Known rows, with every way that one mark hangs from another:
J(E(Y(G(C)))): [-0.36 -0.85  2.80  0.65 -1.96 -0.50 -1.55 -1.13 -0.56 -1.62 -2.52  0.51
 -0.09  2.07  0.11 -2.50  1.20 -2.00  0.38  1.89  1.25  1.61  0.14  1.21]
Z(V): [-1.43 -0.42  3.25  0.98 -1.17 -1.14 -1.12 -0.63  0.38 -0.75 -0.82  2.03
  0.57  1.76  0.12 -1.54  1.04 -0.09  0.96  1.52  1.58  1.01 -0.48  1.81]
C(G): [-1.49  0.33  5.10  1.24 -1.26 -0.97 -1.87 -0.42 -0.04 -1.48 -0.09  0.75
  0.02  3.16  0.75 -1.52  1.53  0.08 -0.06  2.84  1.10  0.99 -1.32  0.14]
N(Y(E(V))): [-2.51  1.23  3.34  1.07 -0.05  0.92 -0.05 -0.51  1.62 -0.19  1.53  2.21
 -0.16  2.21 -0.70 -2.10 -0.89  0.02  1.03  1.26  2.11 -0.06 -0.28  0.14]
G(Y(N)): [-0.98 -0.86  2.99  1.09 -0.82 -0.17 -0.70 -0.83  0.03 -1.59 -0.47  1.12
  0.17  1.87 -0.26 -0.77  1.82 -1.26  0.26  2.27  2.17  1.52 -0.72  2.10]
J(E M): [-1.04  1.49  5.24  1.03 -1.03 -1.81 -2.25 -0.78 -0.56 -2.01 -1.14  0.76
 -0.08  3.12  0.28 -2.35  1.46 -0.89  0.59  1.64  0.71  1.00 -0.15 -0.42]
E(J(M) V Y(G(C))): [ 0.16 -1.66  5.89  0.00 -0.50  1.10 -2.24 -0.40  2.25 -1.62  1.09  2.06
  0.04  3.77  1.05 -2.06 -1.09 -3.83 -0.09  1.88  2.20  0.59 -0.43 -1.43]
H(M N(Y(E(V) G))): [-2.97  0.99  3.93  0.43 -0.71  2.30 -0.06 -0.67  1.58 -0.11  2.48  2.71
 -1.33  2.29 -0.09 -2.37 -1.03  0.28  0.43  1.69  2.07  0.21 -0.54 -0.61]
C(G(Y(N))): [-1.04 -0.81  4.48  1.43 -1.07 -0.50 -1.55 -0.55  0.10 -2.32  0.15  0.90
 -0.30  3.10  0.38 -1.03  2.26 -0.85  0.02  3.10  1.96  1.31 -1.50  0.95]
L(C): [-1.28 -0.08  3.76  0.48 -0.88 -0.68 -0.71 -0.99 -0.02 -1.06 -0.66  0.69
  0.49  1.78 -0.29 -1.22  0.86 -0.30 -0.49  2.09  1.70  1.52 -0.15  2.04]
Y(E(J V) G N): [ 0.17 -3.54  2.85  1.44 -0.57  2.28 -0.72  0.35  2.67 -1.71  2.29  3.24
 -0.47  2.10 -0.26 -1.39 -0.25 -1.61  0.79  0.77  3.19 -0.62 -1.26 -0.19]
N(Y(E(J(M) V(Z)))): [-1.76  3.07  5.65  1.38  0.64  1.54 -0.02 -1.20  1.08 -1.41  2.98  2.93
 -0.06  3.10  1.38 -1.77 -2.28 -1.36  0.32  1.67  2.12 -1.34 -0.63 -1.73]
Y(E(J(M)) G N): [-0.34 -1.49  3.53  1.83 -1.02  0.61 -1.82  0.31  1.07 -2.74  1.49  2.36
 -0.71  2.98  0.11 -1.12  1.50 -0.73  0.88  1.74  2.97 -0.06 -2.03 -2.08]
G(C Y(E(J V(Z)))): [-0.08 -0.60  3.37  1.42 -0.39  3.04  0.69 -1.51  0.58 -1.52  1.91  3.32
  0.42  1.53  1.47 -1.93 -1.50 -2.87  0.20  1.91  2.67 -0.62  0.37  0.53]
N(Y(E(V(Z)) G)): [-1.83  1.91  2.84  1.71 -0.74  1.43  0.62 -1.22  0.34 -1.03  1.12  2.34
 -0.21  1.70  0.35 -1.61 -1.18 -0.01  0.58  1.45  2.16 -0.79 -1.07  0.56]
C(G(Y(E(J V(Z))))): [-0.26 -0.80  5.39  1.86 -0.27  2.11 -0.08 -1.04  1.00 -2.50  2.96  3.04
 -0.22  2.74  1.82 -1.78 -0.96 -1.59  0.09  2.10  2.27 -1.19 -0.98 -0.28]
E(J V(Z)): [-0.20  0.12  5.33  0.76  0.13  1.55  0.08 -1.29  0.86 -0.92  1.49  2.60
  0.87  1.98  1.70 -1.24 -1.99 -2.56 -0.64  1.47  1.53 -0.62 -0.14  1.27]
H(M): [-1.84  1.06  4.51  0.88 -0.90  0.17 -0.96 -1.13 -0.14 -1.18 -0.09  1.12
  0.00  2.10  1.10 -1.68  1.19 -0.52 -0.40  2.63  1.31  1.41 -0.63  0.67]
L(C(G(Y(N)))): [-0.93 -1.30  4.49  1.04 -0.94 -0.49 -1.17 -0.88  0.21 -2.65  0.23  0.58
 -0.35  2.97  0.11 -0.98  2.05 -0.84 -0.57  3.16  2.37  1.63 -1.08  1.71]
H(M N(Y(G))): [-3.41  2.10  4.33  0.14 -0.77  0.70 -0.45 -1.16 -0.01  0.45  0.52  1.46
 -0.83  2.33  0.19 -1.55 -0.31  0.20 -0.28  2.64  1.29  1.45 -0.48  0.62]
C(G(Y(E(J(M)) N))): [-0.70 -1.06  5.45  2.00 -0.53  0.38 -2.16  0.03  1.07 -3.51  2.48  2.12
 -1.00  4.10  0.79 -1.43  1.84 -1.00  0.66  2.90  2.80  0.02 -2.00 -2.49]
G(Y(E(J(M) V(Z)))): [-0.24  0.35  5.51  1.54 -0.03  1.70 -0.32 -1.18  0.86 -2.65  2.70  3.18
 -0.01  2.70  1.58 -1.71 -1.01 -2.13  0.36  1.55  2.40 -1.06 -0.61 -1.12]
G(Y): [-1.31 -0.35  3.61  0.92 -0.86 -0.49 -0.75 -0.99 -0.10 -0.85 -0.67  1.21
  0.34  1.80 -0.19 -1.17  1.11 -0.84  0.31  2.13  1.64  1.50 -0.20  1.98]
Y(E(V) G): [-0.64 -1.85  2.71  1.41 -1.45  1.05 -0.89  0.04  1.48 -1.38  0.95  2.43
 -0.32  1.87 -0.51 -1.90  0.47 -0.14  1.01  0.81  2.33 -0.11 -1.08  0.11]
H(M N(Y(E(J)))): [-3.39  1.81  4.42  0.43  0.18  2.10  0.25 -0.92  0.90  0.26  2.69  2.69
 -0.92  2.19  0.44 -2.02 -1.21  0.14  0.13  2.38  1.95  0.32 -0.02 -0.88]

Rows:
[-0.08 -2.91  2.73  1.14 -0.17  2.96 -0.30 -0.44  2.24 -1.52  2.24  3.24
 -0.10  2.08  0.02 -1.82 -0.43 -3.17  0.76  1.71  3.37  0.08  0.17  0.24] -> G(C Y(E(J V) N))
[-0.51 -1.72  1.96  1.25 -1.04  2.02 -0.37 -0.56  1.29 -1.94  1.00  2.43
 -0.14  1.89 -0.28 -1.94  1.00 -2.05  0.91  1.95  3.10  0.67 -0.23  0.54] -> G(C Y(E(V) N))
[ 0.15 -1.38  3.41  1.67 -0.07  2.73  0.78 -1.10  1.11 -2.50  2.44  3.31
  0.04  1.55  1.05 -1.10 -0.72 -2.41  0.17  1.45  3.06 -0.97 -0.77  0.92] -> G(Y(E(J V(Z)) N))
[-0.12  0.97  4.90  0.56 -0.90  0.05 -0.21 -1.73 -0.28 -2.36 -0.82  1.12
  0.39  1.91  1.39 -2.36 -0.50 -2.37 -0.41  1.13  0.83  0.01  0.08  1.86] -> J(E(V(Z) Y))
[-0.05 -2.42  3.69  0.40 -1.17  0.53 -1.24 -0.18  1.82 -2.00  0.01  1.31
 -0.13  2.40 -0.11 -1.25  0.74 -2.12 -0.08  1.29  2.39  0.85 -1.48  1.26] -> E(V Y(G N))
[-0.54 -2.43  4.09  1.36 -0.86  1.13 -0.83 -0.39  1.76 -3.15  2.14  1.77
 -0.82  2.92 -0.26 -1.79  1.32 -0.73  0.12  2.22  3.14  0.37 -1.11  0.50] -> L(C(G(Y(E(V) N))))
[ 0.03  0.53  5.03  1.59 -0.28  1.79 -0.63 -0.63  1.00 -3.23  2.77  2.97
 -0.11  2.84  1.76 -1.36 -0.33 -2.06  0.04  1.61  2.66 -1.31 -1.52 -1.78] -> Y(E(J(M) V(Z)) N)
[ 0.07 -0.65  3.52  1.61 -0.31  2.49  0.47 -0.79  1.03 -2.33  2.38  3.13
  0.14  1.64  1.35 -1.20 -0.72 -1.88 -0.04  1.31  2.71 -1.25 -1.09  0.15] -> Y(E(J V(Z)) N)
[ 0.01 -2.48  2.94  0.53 -1.06  1.10 -1.28 -0.48  0.95 -1.53 -0.41  1.44
  0.07  2.28  0.51 -1.11  0.55 -3.10 -0.27  2.41  2.64  1.22 -0.90  0.65] -> E(J Y(G(C) N))
[-2.03  0.11  1.96  1.48 -0.38  1.70 -0.28 -0.62  0.91  0.15  0.89  2.45
 -0.26  2.06 -0.38 -1.75 -0.96 -0.79  1.02  2.19  2.60  0.29 -0.18 -0.42] -> N(Y(E(J) G(C)))
[-0.60 -1.99  2.64  1.32 -0.76  1.43 -0.30 -0.31  1.61 -2.12  1.43  2.43
 -0.34  1.84 -0.61 -1.55  1.09 -1.17  0.94  1.31  2.97  0.26 -0.76  0.88] -> G(Y(E(V) N))
[-1.74  2.16  2.18  1.64 -1.05  2.06  0.58 -1.48  0.02 -0.82  0.73  2.33
 -0.02  1.75  0.64 -1.95 -1.28 -0.91  0.52  2.04  2.30 -0.43 -0.47  0.24] -> N(Y(E(V(Z)) G(C)))
[-0.23 -2.15  1.53  1.44 -1.75  1.94 -0.90 -0.02  1.39 -1.92  0.68  2.38
 -0.36  2.01 -0.26 -1.86  1.11 -1.46  0.85  1.61  3.01  0.29 -1.09 -0.20] -> Y(E(V) G(C) N)
[-1.64  0.17  4.93  1.22  0.40  1.37 -1.21 -0.10  2.68 -0.81  2.92  3.01
 -0.69  3.55 -0.23 -1.96 -1.84 -1.08  1.14  1.12  2.53 -0.71 -0.80 -2.12] -> N(Y(E(J(M) V) G))
[-3.82  2.97  3.71  0.57 -0.72  1.17  0.12 -0.97 -0.12 -0.15  1.50  1.85
 -1.03  1.98  0.13 -2.14  0.19  1.15  0.25  2.58  1.65  0.85 -0.39 -0.53] -> H(M N(Y(E)))
[-2.10  1.29  3.48  1.53 -0.38  1.02 -1.33 -0.47  0.86 -0.75  1.30  2.31
 -0.52  3.27  0.06 -1.89 -0.58 -0.93  1.10  2.46  2.58  0.23 -0.59 -2.42] -> N(Y(E(J(M)) G(C)))
[ 0.41 -1.05  4.42  0.41 -0.76  2.14 -0.30 -1.45  0.82 -1.40  0.49  2.23
  0.60  2.10  1.93 -1.58 -1.87 -3.83 -0.76  1.96  2.05 -0.06 -0.30  0.91] -> E(J V(Z) Y(G(C)))
[-0.76 -0.77  2.78  0.50 -1.92 -0.14 -1.38 -0.79 -0.17 -1.23 -1.74  0.60
  0.20  2.05  0.24 -1.63  1.24 -1.59  0.00  2.46  1.78  1.78 -0.73  0.90] -> E(Y(G(C)))
[-0.20 -1.87  4.95  1.29 -0.50  1.30 -1.82  0.25  2.40 -1.88  2.56  3.16
 -0.49  3.25  0.26 -1.88 -0.54 -1.38  0.96  0.87  2.53 -0.70 -1.14 -2.24] -> Y(E(J(M) V) G)
[-0.53 -1.56  2.92  0.76 -1.70 -0.47 -1.32 -0.37  0.34 -2.16 -1.20  0.62
 -0.18  2.06 -0.16 -0.88  2.03 -1.11 -0.04  1.99  2.20  1.40 -1.81  1.31] -> E(Y(G N))
[-0.62 -1.07  1.92  1.18 -1.83  0.36 -1.35 -0.52 -0.20 -1.36 -1.27  1.12
  0.18  2.04  0.03 -1.08  1.79 -1.51  0.16  2.60  2.28  1.54 -1.02  1.03] -> Y(G(C) N)
[-1.37 -1.01  3.86  1.58 -1.32 -0.14 -0.88 -0.75  0.06 -2.57  0.76  1.13
 -0.61  2.51 -0.18 -1.75  1.91  0.70  0.22  2.76  2.42  0.92 -0.99  0.48] -> L(C(G(Y(E))))
[-1.05 -0.71  1.27  1.69 -2.21  0.72 -0.97 -0.37 -0.28 -1.37 -0.71  1.63
 -0.14  1.56 -0.23 -1.84  1.69 -0.01  0.99  2.11  2.34  0.88 -0.91 -0.21] -> Y(E G(C))
[-0.21 -3.14  4.75  1.62 -0.10  2.02 -1.05  0.07  2.63 -2.43  3.25  3.00
 -0.73  3.26  0.40 -1.71  0.07 -1.87  0.58  1.93  3.03 -0.50 -1.16 -0.58] -> C(G(Y(E(J V) N)))
[ 0.35 -0.16  6.55  0.54 -0.43  0.82 -1.26 -1.04  1.08 -2.51  1.32  2.09
  0.17  3.22  2.05 -1.36 -1.35 -3.08 -0.66  1.55  1.86 -0.48 -1.32 -0.75] -> E(J(M) V(Z) Y(G))
[-1.35 -0.36  1.76  1.46 -1.48  0.78 -0.45 -0.92 -0.40 -1.35 -0.36  1.70
  0.04  1.51 -0.21 -1.93  1.57 -0.64  1.01  2.46  2.38  1.23 -0.03  0.56] -> G(C Y(E))
[-0.53 -0.48  3.46  0.68 -1.21 -0.97 -1.23 -0.83 -0.20 -2.43 -1.75  0.33
 -0.16  2.06 -0.03 -1.89  1.88 -1.61  0.19  1.60  1.42  1.29 -0.49  1.56] -> J(E(Y(N)))
[-2.44  1.25  1.26  1.63 -1.29  0.72 -0.40 -0.75 -0.08 -0.19 -0.27  1.61
 -0.34  1.88 -0.70 -1.86  0.43  0.25  1.18  2.44  2.38  0.85 -0.53 -0.12] -> N(Y(E G(C)))
[-0.44 -1.55  4.14  0.39 -0.28  0.37 -0.97 -0.44  1.11 -1.67  0.28  1.33
  0.23  2.23  0.49 -0.88  0.53 -2.30 -0.38  2.02  2.28  0.92 -0.98  0.95] -> E(J Y(N))
